What can hang from each mark:
Z_508: Z_892
Z_432: Z_68 Z_234
Z_536: Z_234 Z_485
Z_234: Z_432 Z_474 Z_536
Z_358: Z_68 Z_485
Z_485: Z_358 Z_536
Z_474: Z_234 Z_508
Z_68: Z_358 Z_432
Z_892: Z_508

Every row comes from one small tree of marks. The marks that hang from a mark follow it in brackets, in the order of their numbers. Every link used is in the known rows. Which tree was each row made from?
In the rows, 128 means zero.
Known rows:
Z_234[Z_474[Z_508]]: [123 152 105  87 145 109  82 131 118 124 147 136 134 124 117 118  96 102
 143 116  90 111 123 140 119 107 118  92 141 137 135 142 107 155 142 117
 129 153 124 151 150 137 105 148 144 154 110 159 149 158 118 117 117 120
 133 133 104 145 165 124 130 119  72 104 144 137 137 130]
Z_432[Z_68 Z_234[Z_474 Z_536[Z_485]]]: [124 145 145 113 176 106 142 150 121  60 134 162  93 153 140 108 102 101
 155 101 118 147 129 108 177  71 134 134 103 159 128 142 131 131  83  86
 131 136  34 114 140 138  87 146 105 106 148 178 113 152  58  85 107 123
 147  86  64 176 117 179  95 134  45 129 105 127 129 107]
Z_508[Z_892]: [120 136 138 137 125 113 107 124 137 141 128 128 169 120 115 131 107 121
 133 119 131 140 123 130 150 142 145 114 134 131 127 127 152 151 127 121
 134 140 126 102 126 119 134 138 121 114 127  98 117 131 125 138 153 151
 131 141 140 127 128 125 119 126 110 127 162 110  96 137]
Z_536[Z_485[Z_358]]: [113 132  89  99 110 151 126 152 119 135 116 128 126 105 148 109 144 124
 119 153 147 148 139  89 129 121 134 123 106 171 144 107 117 107 130 117
 139 115  96 100 107 141 119 107 110  95 144 149  89 138 130 160 101 150
 145 113  99 157 101 138 125 129 125 154 111 132 156 114]
Z_474[Z_234[Z_536] Z_508[Z_892]]: [ 73 153 123 142 106  80 115  75 139 105 160 108 184 150 125  89  65  83
 123 128  78 156  98 103 117 135 129  72 144 130 141 145 155 200  98 120
 135 196 132 120 139  98  61 131 125 118 116 137 107 161 120 122  98 154
  85 134 126 145 140 114 123 100  49 118 177  95  73 107]
Z_358[Z_68[Z_432[Z_234[Z_474 Z_536]]]]: [127 161 159 104 183  89 107 138  93  93 145 148 128 161 144 111  68 128
 128 113  87 155 142 140 144 117  85 137 109 139 164 130 110 106  83 106
 114 138  83 141 178 151  86 151 119 156 164 141 183 139  74 132  96 128
 116  95  84 162 123 150  95 151  88 142 125 144  98 158]
Z_485[Z_358[Z_68] Z_536[Z_234]]: [102 113 131  48 108  76 148 171  52 157 111 104 134 101 166  93 113 112
 125 162 121 178 115  83 141 184 112 150 125 169 141 115  74  81 135 125
 126 107  90 123  85 182 118 123 115 116 158 145 100 116 108 126 110 114
 110 129 104 131 126 152  91 138  92 134 154 106 163  99]
Z_485[Z_358[Z_68] Z_536]: [102 130 135  70 128  97 142 154  68 144 126 105 124 108 154 110 148 109
 100 163 121 158 117  87 133 168 104 150 114 159 156 112  92  92 131 154
 136 119 113 130 103 176 119 124 140 113 157 146 130 136 112 150 112 114
 120 112 110 126 111 138 111 140 127 160 136 114 157 105]
Z_68[Z_358 Z_432]: [109 128  90 168 131 110 109 112 111 136 119 125 148 126 137 112 102 147
 104 125 139 110 163 159 114 124 117 134 115 144 168 148 120 118 100 101
 129 151 111 105 103 133  93 109 127 167 140 140 121 137 155 156 120 152
 132 120 128 132 105 119 126 131 119 159 145 151 132 155]
Z_432[Z_68 Z_234]: [114 131 141 155 144 103 154 118 115  85 129 154  98 143 122 107 126 123
 132 116 134 134 126 126 135 111 143 107 114 129 100 142 143 137  76 152
 117 112  94 117 107 155  99 149 109 130 136 155 133 141  94  76 127 108
 143 119 109 127 110 166 122 133 120 133 103 122  98 141]
Z_485[Z_358[Z_68]]: [101 136 112  74 130 123 125 153  84 144 110 110 120 121 149 103 130 128
 111 151 118 148 151  88 107 151 104 115 111 153 151 113 100 104 142 149
 123 131 107 125 112 194 111 128 126 122 146 127 132 138 113 155 115 133
 126 111 107 127 113 147 112 132 144 153 102 139 141 123]
Z_234[Z_474 Z_536[Z_485]]: [145 147 120  87 152 127 120 151 130 104 141 129 129 131 148 133 119 108
 155 112 109 139 137 109 171  96 120 150 123 157 146 122 106 126 127  75
 144 144  73 132 164 109 113 118 122 103 129 161 115 136  94 134  99 147
 138  94  78 181 136 141 103 128  53 128 120 134 148  98]
Z_68[Z_432]: [130 141 124 147 131 122 114 116 122 137 139 132 143 128 118 123  96 136
 110 144 122 121 135 146 116 117 114 128 127 127 149 133 125 113 100 105
 120 123 119 116 129 123 113 115 120 154 153 120 135 128 139 155 131 138
 122 131 125 128 128 116 134 137 113 156 142 137 127 162]
Z_234[Z_432[Z_68] Z_474 Z_536[Z_485]]: [143 110 114 101 173 109 125 151 118  82 126 168 117 157 103 117  93 114
 157 123 133 132 155 103 177  73 105 124 113 146 145 149  92 121 121  80
 115 148  45 129 123 125 108 131 109 115 153 170 100 121  87  85 125 152
 149  73  60 168 144 141  78 141   4 128  88 128 187  98]
Z_432[Z_68[Z_358] Z_234]: [ 93 121 107 166 146  98 150 112 110  91 106 147 103 136 139  86 128 128
 121  97 165 115 152 131 132 111 148 114 100 151 128 159 146 140  79 138
 138 141  81 104  82 165  80 131 115 134 142 165 112 150 104  80 125 125
 139 103 104 121  85 169 118 114 122 144 113 130 107 131]
Z_234[Z_432 Z_474 Z_536[Z_485[Z_358]]]: [127 125  91  78 156 127  85 163 100 111 116 151 127 134 134 106 104 116
 143 122 134 147 151  97 143  85 105 140 107 178 168 120  88 127 143  78
 159 135  82 132 149 130 114  94 130 103 145 163  99 133 107 124 109 138
 138  78  61 169 126 132  91 155  55 153 118 129 191  85]
Z_68[Z_358[Z_485]]: [ 93 119  77 137 150 117 123 151 101 139 103 131 138 127 159 117 123 139
 118 111 143 119 152 121 128 129 103 134  96 141 135 159 113 135 113 135
 141 158  77 114  90 130  83 112 135 128 135 121 109 116 139 129 121 144
 140 129 130 118 105 143 127  75 148 136 126 157 146 126]
Z_485[Z_358[Z_68[Z_432]] Z_536[Z_234]]: [ 95 133 126  72 107  60 129 161  41 166 123 117 145 105 157  94  84 119
 103 186 116 172 124  97 129 170  91 148 119 171 154 117  68  61 113 105
 113  93  89 115  82 176 108 116 115 152 179 142 106 111 116 144 102 128
 101 125  97 143 118 133  98 154  84 152 172 123 157 125]
Z_432[Z_68]: [120 119 129 122 131 122 151 126 117 113 121 133 112 134 117 121 132 119
 137 146 132 121 128 119 148 111 137 113 130 138 115 151 124 129 111 133
 104 127 105 120  92 154 117 139 122 134 144 138 118 125 108 106 139 133
 144 121 106 130 123 145 118 136 100 131  95 129 138 127]
Z_485[Z_358 Z_536]: [118 126 129  97 116 110 125 138  96 136 117 113 118  89 147 120 142 102
 108 150 129 142 103  95 131 141 135 154 124 154 141 104 105 119 121 132
 160 111 143 131 101 147 124 107 154 112 146 157 100 145 136 149 119 110
 128 108 114 128 117 138 129 146 105 160 153 100 157  98]
Z_68[Z_358[Z_485] Z_432[Z_234]]: [ 84 140  90 174 157 103 112 130  97 115 117 162 142 130 155 100  84 152
 102 105 145 134 158 151 103 120  95 128  73 136 147 158 140 122  60 129
 143 123  54  94 101 125  52 113 121 159 151 123 138 128 139 114 103 135
 135 115 137 119  89 134 136  89 163 148 147 161 117 169]
Z_536[Z_234[Z_432]]: [126  91 115 122 122  87 121 140 103 134 104 155 141 141 111 111  72 154
 146 138 148 139 138 128 138 139 122 116 127 128 119 142 100 118 144 104
 115 118 103 129 116 120 127 116 107 133 134 123 105  85 137  74 133 121
 112 138 122 106 162 116 106 134  91  94 149 118 160 116]
Z_892[Z_508]: [123 105 144 113 155 124 106 116 126 116 120  93 116 150 155 129 134 137
 132 138 122 123 146 142 100 126 108  96 139 129 114 137 140 129 117 146
 150 138 126 125 124 122 142 134 132 118 133 117 123 133 126 130 120 134
 136 137 130 125 122 138 111 122 119 113 137  92 138 134]
Z_485[Z_358[Z_68] Z_536[Z_234[Z_474]]]: [112 135 117  17 139  79 112 198  44 165  98 121 121  98 156 105 113 105
 137 148 106 172 126  93 140 149 100 151 128 174 139 112  61  76 152 115
 128 111  95 138 116 183 125 143 120 119 153 144 109 124  88 126 114 105
 121 129  76 143 149 165  83 155  59 131 169 121 168  95]
Z_68[Z_358 Z_432[Z_234]]: [ 95 136 109 181 142 100 112 109 106 109 123 144 130 130 147  92  93 156
 103  95 148 130 160 155 108 119 125 129  98 142 161 146 145 133  68 116
 145 129 106  88 110 137  76 116 120 159 150 148 133 140 132 121 108 129
 124 106 121 127  97 136 129 124 148 159 153 142 100 161]

Write each row's tree:
[ 76 122  86 151 127  92 125  82 102  92 132 166 144 163  79  72  80 128
 113 158 119 126 130 117  84 101 111  35 131 130 113 164 119 170 113 148
  99 162 104 129 104 140  55 139 116 157 140 162 113 122 135  75 117 121
 100 124  97  99 163 109 116 101  51 100 116 119 151 114] -> Z_474[Z_234[Z_432[Z_68]] Z_508]
[ 99 145  90  84 116 127 124 163  80 141 133 129 146 115 153  99 111 148
 106 176 124 151 174  98 120 128  92 127  92 181 174 106  95  73 120 110
 107 110  59  99  97 168  98 116 105 127 170 136 130 129 136 182  91 164
 130 101  87 166  99 127 111 128 114 166  97 158 155 148] -> Z_536[Z_485[Z_358[Z_68[Z_432]]]]
[ 87 125  95 154 119 106 107  83 114 111 127 151 148 158  88  73  76 131
 109 134 111 131 129 125  70 119  95  48 143 117 121 139 115 175 128 151
 113 155 136 135 133 110  70 124 121 146 116 150 132 118 151 100 105 110
  85 125 117  91 168  77 132 108  79  96 148 115 152 114] -> Z_474[Z_234[Z_432] Z_508]
[106 148 140  85 126 102 125 142  65 147 130 118 144 104 148 113 107 128
  89 179 114 160 124 112 119 157  93 145 112 165 177 107  88  76 104 136
 125 114 109 118  87 171 102 121 141 140 183 139 134 133 122 177 112 121
 117 107 106 132 110 118 117 151 104 181 137 130 153 135] -> Z_485[Z_358[Z_68[Z_432]] Z_536]
[ 66 154  90 115  93 115 137 103 113  96 151 112 147 131 151  66  96  81
 118 152 103 165 122  61  94 113 119  82 124 176 156 126 114 161 109 113
 141 167  90 114 121 123  37  98 113 100 127 188  86 167 124 149  53 150
  90 105  68 169 113 130 133  96  66 143 128 116 137  82] -> Z_474[Z_234[Z_536[Z_485[Z_358]]] Z_508]
[ 95 118  99 125 140 100 138 158  88 137 106 125 137 116 163 125 119 119
 113 121 146 136 128 123 145 144 103 165  98 144 137 146 107 126 103 132
 151 146  79 100  81 115  81 105 154 110 141 146 100 124 141 116 116 120
 127 122 141 108 123 135 121  84 123 145 161 134 160 102] -> Z_68[Z_358[Z_485[Z_536]]]
[130 100  98  94 162  83 102 153  84 119  96 179 120 147  86 114  76 142
 167 141 135 128 154 129 147  95 119  95 131 142 105 162  84 119 141  92
 102 130  72 143 112 161 126 145 103 155 146 137  96  84  92  44 151 118
 142 123  72 119 173 151  71 153  18  94 136 134 168 119] -> Z_536[Z_234[Z_432[Z_68] Z_474]]
[ 99 110 128  53 131  66 158 196  52 156 122 133 145 121 168 116  89 123
 137 166 110 168 112  93 165 181  83 153 108 144  99 150  69  81 123 131
 103 120  46 129  86 136 100 149 110 110 151 115 114  83 105  86 103 119
 105 156 128 112 155 144  95  87  96  98 156 117 165 112] -> Z_358[Z_68 Z_485[Z_536[Z_234]]]
[103 143 151 134 151 100 123 127  91 119 146 154 138 144 132  99  93 157
 112 126 112 154 142 139 114 133  94 112 103 124 142 122 129  90  82 137
 106 112  98 117 130 156  88 154 105 157 160 126 173 125 111 125 100 128
 112 116 122 118 116 127 125 141 144 133 121 155  97 174] -> Z_358[Z_68[Z_432[Z_234]]]
[118 172 138 113 167  83  93 114 116  79 164 139 120 148 141  95  76  93
 147  80  80 141 105 124 130 104 125 113 122 136 135 155 122 174  99 104
 153 151 115 152 181 122  74 141 138 141 112 190 165 180  83  94  85 113
 124 111  97 168 140 148 121 124  72 113 146 128 108 115] -> Z_432[Z_234[Z_474[Z_508] Z_536]]
[129 132  94  67 125 109 109 179 107 141 118 158 124 116 144 120 105 128
 165 125 128 137 151 127 152 105 126 131 131 163 105 116  99  98 151  62
 119 116  63 116 126 131 136 143  83 112 120 144  85  99  98 101 107 138
 136 131  79 165 157 151  96 126  48  91 149 139 161 111] -> Z_536[Z_234[Z_474] Z_485]
[114 171 123 102 151  94 118 132 130  73 169 154 120 140 152 100  83  98
 152  86  96 145 113 115 138  99 121 111 110 145 143 138 126 151 102  89
 150 151  71 134 167 111  74 134 113 117 108 204 142 168  89 102  64 127
 114 100  82 185 133 143 127 104  56 113 128 125 121 111] -> Z_432[Z_234[Z_474[Z_508] Z_536[Z_485]]]
[114  93 117  91 114  73 124 155  68 148  94 140 139 105 127  99  85 130
 119 156 159 164 109  92 131 152 114 140 130 163 132 126  81 105 135 115
 146  91 116 130  88 147 122  97 130 120 153 153  79 108 141  91 129 105
 113 117 108 112 135 119 102 159  78 138 182  89 190  89] -> Z_485[Z_358 Z_536[Z_234[Z_432]]]
[ 94  87  64 150 169  98 128 147  85 103  89 169 131 151 115  99  97 152
 119 129 171 108 167 122 140 116  93 108  87 138 132 197 104 138 107 145
 119 153  46 112  60 147  69 119 128 143 162 127 104 101 131  66 143 147
 146 105 109  88 124 135 107  91 102 132 109 150 173 128] -> Z_234[Z_432[Z_68[Z_358[Z_485]]]]
[ 91 114 116 163 146  96 182 119 120  64 138 145 115 154 166  87 120 114
 126  91 147 141 148 100 179 106 143 139  94 163 142 158 137 130  60  93
 148 159  30  93  85 143  60 106  87 101 147 195  85 157  79  87  89 155
 140  70  81 169  82 168 106 101  84 150  87 132 117 101] -> Z_432[Z_68[Z_358] Z_234[Z_536[Z_485]]]
[ 84 150 136 122 162 105 117 151  78 126 137 165 144 142 151 104  73 161
 117 141 107 156 152 129 112 131  69 110  80 128 130 143 124  91  80 158
  97 106  46 113 121 138  59 151 112 150 167 100 176 108 109 122  95 126
 119 132 129 116 116 140 120  96 162 127 126 162  97 185] -> Z_358[Z_68[Z_432[Z_234]] Z_485]
[ 91 138 117 174 173  93 121 130  99  98 134 146 136 146 174  97  62 130
 105 100 132 145 140 135 138 119  95 148  72 152 168 175 128 134  45 113
 156 138  49 100 110 115  35 104 140 148 159 144 134 144 113 123  88 149
 120 106 123 142  81 149 126  93 142 158 156 148 107 152] -> Z_68[Z_358[Z_485] Z_432[Z_234[Z_536]]]
[117 131  93  79 131  51  58 143  98 142 116 177 179 122  91  95  25 133
 169 119 114 134 121 138 137 129 117  69 142 138 128 154 100 162 154  83
 119 163 102 133 139 131 113 143 111 148 104 128 106 112 123  75 138 140
 116 154 112 137 192 110 101 124  14  72 198 114 139 117] -> Z_536[Z_234[Z_432 Z_474[Z_508[Z_892]]]]
[101 132 120  71 122 123 146 162  94 121 137 101 129 131 171 105 129 107
 117 153 125 167 148  61 158 149 105 152  95 178 171 115  92  92 125 110
 130 143  59 114 115 167 103 110 107  84 161 151 109 147 102 162  88 163
 136  86  80 170 101 146 100 118 107 162  74 134 143  96] -> Z_234[Z_536[Z_485[Z_358[Z_68]]]]
[107 145 113  87 128 125 102 136  77 153 123 120 144 122 137 102 108 141
  99 178 120 143 156 107 102 137  98 124 105 165 180 120  97  89 123 135
 108 110  94 115 112 186 102 122 126 157 170 113 145 133 130 177 114 154
 130 113 103 143  98 135 120 148 133 170 112 156 131 157] -> Z_485[Z_358[Z_68[Z_432]]]
[ 79 101  89 103 125  58 167 169  60 125  97 139 123 118 167 100  96 114
 129 142 153 136 124 100 171 147 116 155 108 162 110 185  84 112  85 111
 126 142  29 100  31 155  68 120 117 121 158 154  55 102 111  56 125 127
 137 135 105 117 132 172  90  78  67 129 157 124 172 102] -> Z_432[Z_68[Z_358[Z_485[Z_536[Z_234]]]]]
[105 122 141  72 129  68 132 179  48 160 137 138 164 111 149 113  61 142
 119 177 101 163 129 113 151 174  65 154 107 140 125 152  74  56  98 115
  95 118  32 115  81 130  74 141 111 144 182 109 127  81 114 115  95 129
 102 148 124 119 149 131 103  99  81 111 168 137 160 140] -> Z_358[Z_68[Z_432] Z_485[Z_536[Z_234]]]
[132 115 102  90 155  86  85 156  95 131  93 165 133 134 107 106  70 147
 163 122 136 137 142 140 134 110 105 113 132 139 119 134  85 116 164  91
 117 118 102 142 150 129 133 133 108 152 124 119 118  84 118  66 137 108
 127 130  92 127 175 127  87 150  53  85 167 128 165 119] -> Z_536[Z_234[Z_432 Z_474]]
[111 145  96  71 126  80  96 150  95 135 134 145 130 120 126 101  73 118
 162 123  91 128 122 123 125 114 122  99 144 154 112 148  96 133 145  99
 123 145 102 149 139 148 106 146 120 156 109 160 122 134 111  86 107 120
 116 157  92 151 177 148 118 116  41  77 169 138 139 122] -> Z_536[Z_234[Z_474[Z_508]]]
[ 84 147  80 126 164  75 110 107  99  76 121 156 103 135 129  75  98 115
 133  87 117 101 143 148 119  87 131  73 117 154 136 171 120 164  77 124
 137 173  84 119 106 179  55 156 123 162 124 200 136 179  91  76 117 116
 141 108  80 140 121 172 114 102  69 123 120 145 117 130] -> Z_432[Z_68[Z_358] Z_234[Z_474[Z_508]]]
[130 109  85  82 135 100  94 176  95 125 110 177 138 125 116 116  73 155
 176 122 149 138 161 132 153 104 102 114 125 153 107 127  87  97 155  68
 124 119  53 129 133 119 133 126  74 119 126 133  93  78 119  70 119 126
 124 123  77 139 175 120  81 131  33  78 146 135 189 118] -> Z_536[Z_234[Z_432 Z_474] Z_485]
